What can hang from each mark
kapel: bamip febe finut miga
febe: kapel
fegufa: lidog
lidog: kapel vege
vege: bamip febe finut miga
bomo: bamip

Every row comes from one small tree of marks. The marks that hang from a mark follow it in brackets, in alphabetical order. Every link used is in the known rows. Which tree was each row made from?
In the rows, 128 means zero.
Known rows
fegufa(lidog(vege(finut))): [158 126 120 164 109 135  93 115 161 125 113 126 100 153 160 179 142 117
 131  86]
febe(kapel(bamip miga)): [ 57 119 139 139 147 200 131 167 110 113 143 112 111 113 142 136 148 117
  88 142]
vege(bamip febe(kapel) finut miga): [106 125 186 138 185  99 179 128 138 119  99 111  63 115 156 168 131 152
 210  94]
febe(kapel): [102 128 159 117 163 147 123 140 135 119 112 102 117 114 142 156 125 118
 111 138]
fegufa(lidog(vege(miga))): [178 125 135 163 119 140 126 115 119 123 118  74  89 136 180 150 159 109
 168  42]
kapel(bamip): [107 107 115 134 109 158 142 133 122 106 146 119 137 109 136 119 151 114
 123 127]
fegufa(lidog): [159 132 124 147 112 128 104 108 144 136 134 112 112 121 152 151 142 107
 108 103]
fegufa(lidog(kapel(finut))): [170 114 130 138 154 103 117 105 182 111 149  91 103 123 179 159 162 104
 125  99]
lidog(kapel(bamip febe finut miga) vege): [ 85  96 108 172 138 207 135 184 122  96 150 119 105 164 142 136 197 102
 144 107]
bomo(bamip): [128 142  98 112 138 123 128 143 146  99 109 124 123 116 147 147 125 117
 132 141]
kapel(febe finut miga): [100 132 133 142 151 162 113 166  90 139 156 161 117 163 125 121 140 114
 115 137]
kapel(febe finut): [126 118 139 126 149 139 118 144 110 125 144 140 132 144 131 131 142 104
 134 136]
kapel(bamip febe finut): [107  98 125 132 129 169 130 149 105 103 162 133 141 127 139 125 166  92
 128 135]
vege(bamip febe finut): [126 114 146 153 130  90 154 124 157 132 104 160  99 135 116 149 132 151
 201 110]
febe(kapel(finut)): [122 108 176 102 190 133 123 141 140 106 124 100 133 112 159 149 127 109
 126 134]
vege(febe(kapel) finut): [ 97 134 175 120 172 116 139 120 171 106 103 131  75 140 135 166 118 131
 147 126]
febe(kapel(bamip)): [ 83 105 145 122 145 177 135 147 132  98 128  92 126  94 150 147 148 106
 104 138]
fegufa(lidog(kapel(bamip miga))): [106 127  93 175 113 170 127 131 150 119 171 103  81 125 164 145 182 110
  85 108]
lidog(vege(bamip)): [141  87 131 172 109 146 131 162 124 134  85 118 145 124 124 148 159 137
 198  89]
febe(kapel(finut miga)): [ 96 120 169 118 195 156 119 162 119 119 135 118 115 129 151 139 126 117
 109 137]

Which tree is each row?
[137 130 106 189 121 166 105 144 160 129 124  99  76 161 155 163 175 118
 124  73]  fegufa(lidog(kapel(miga) vege))
[136  91 207 128 201 103 180 136 127 108 105  79  93  98 166 143 151 125
 235  73]  vege(bamip febe(kapel(finut)) miga)
[ 84 112 119 148 132 191 126 171  83 120 174 151 125 146 132 112 163 101
 113 137]  kapel(bamip febe finut miga)
[104  96 122 192 150 172 133 197 119 134 118 132 111 164 129 156 188 128
 187 100]  lidog(kapel(febe finut miga) vege(bamip))
[ 89  97 166 131 143 163 152 132 151  85 119  93  99 107 137 137 157 101
 152 108]  vege(febe(kapel(bamip)))
[ 61 131 102 163 106 205 126 169  80 129 162 154 108 147 115 117 161 112
  96 141]  kapel(bamip febe miga)
[128 133 134 141 151  92 169 128 108 141 128 137 103 118 158 149 127 165
 181 115]  vege(bamip finut miga)
[ 81  93 176 130 172 173 147 154 136  88 142 108  95 122 147 121 158 100
 150 110]  vege(febe(kapel(bamip finut miga)))
[138 102 116 182 104 141 137 106 212  82 123  98  58 150 164 174 191 105
 172  57]  fegufa(lidog(kapel(bamip) vege(febe finut)))
[ 86 127 171 121 169 134 182 115 139  82 133  99  59 117 169 147 140 125
 170  99]  vege(febe(kapel(bamip)) finut miga)
[171 108 124 192 130 124 151 129 147 127 109  60  79 119 184 175 189 131
 204  36]  fegufa(lidog(kapel vege(bamip miga)))
[121 115 171 181 137 181 101 145 154 118  92  89  59 154 146 167 161  99
 152  54]  fegufa(lidog(vege(febe(kapel(miga)))))
[166  95 143 193 100 115 119 121 174 130  85 129  85 147 142 181 163 125
 217  51]  fegufa(lidog(vege(bamip febe finut)))
[100 135 126 172 144 136 148 142 179 106 109 143  50 192 124 149 151 149
 183  88]  lidog(kapel(miga) vege(febe finut))
[142 112 160 152 138  99 186 123 114 131 113 108  88 116 135 121 152 144
 239  67]  vege(bamip febe miga)
[136 105 138 162 127 131 152 129 188  93  93  96  79 161 125 142 170 125
 209  66]  lidog(kapel vege(febe))
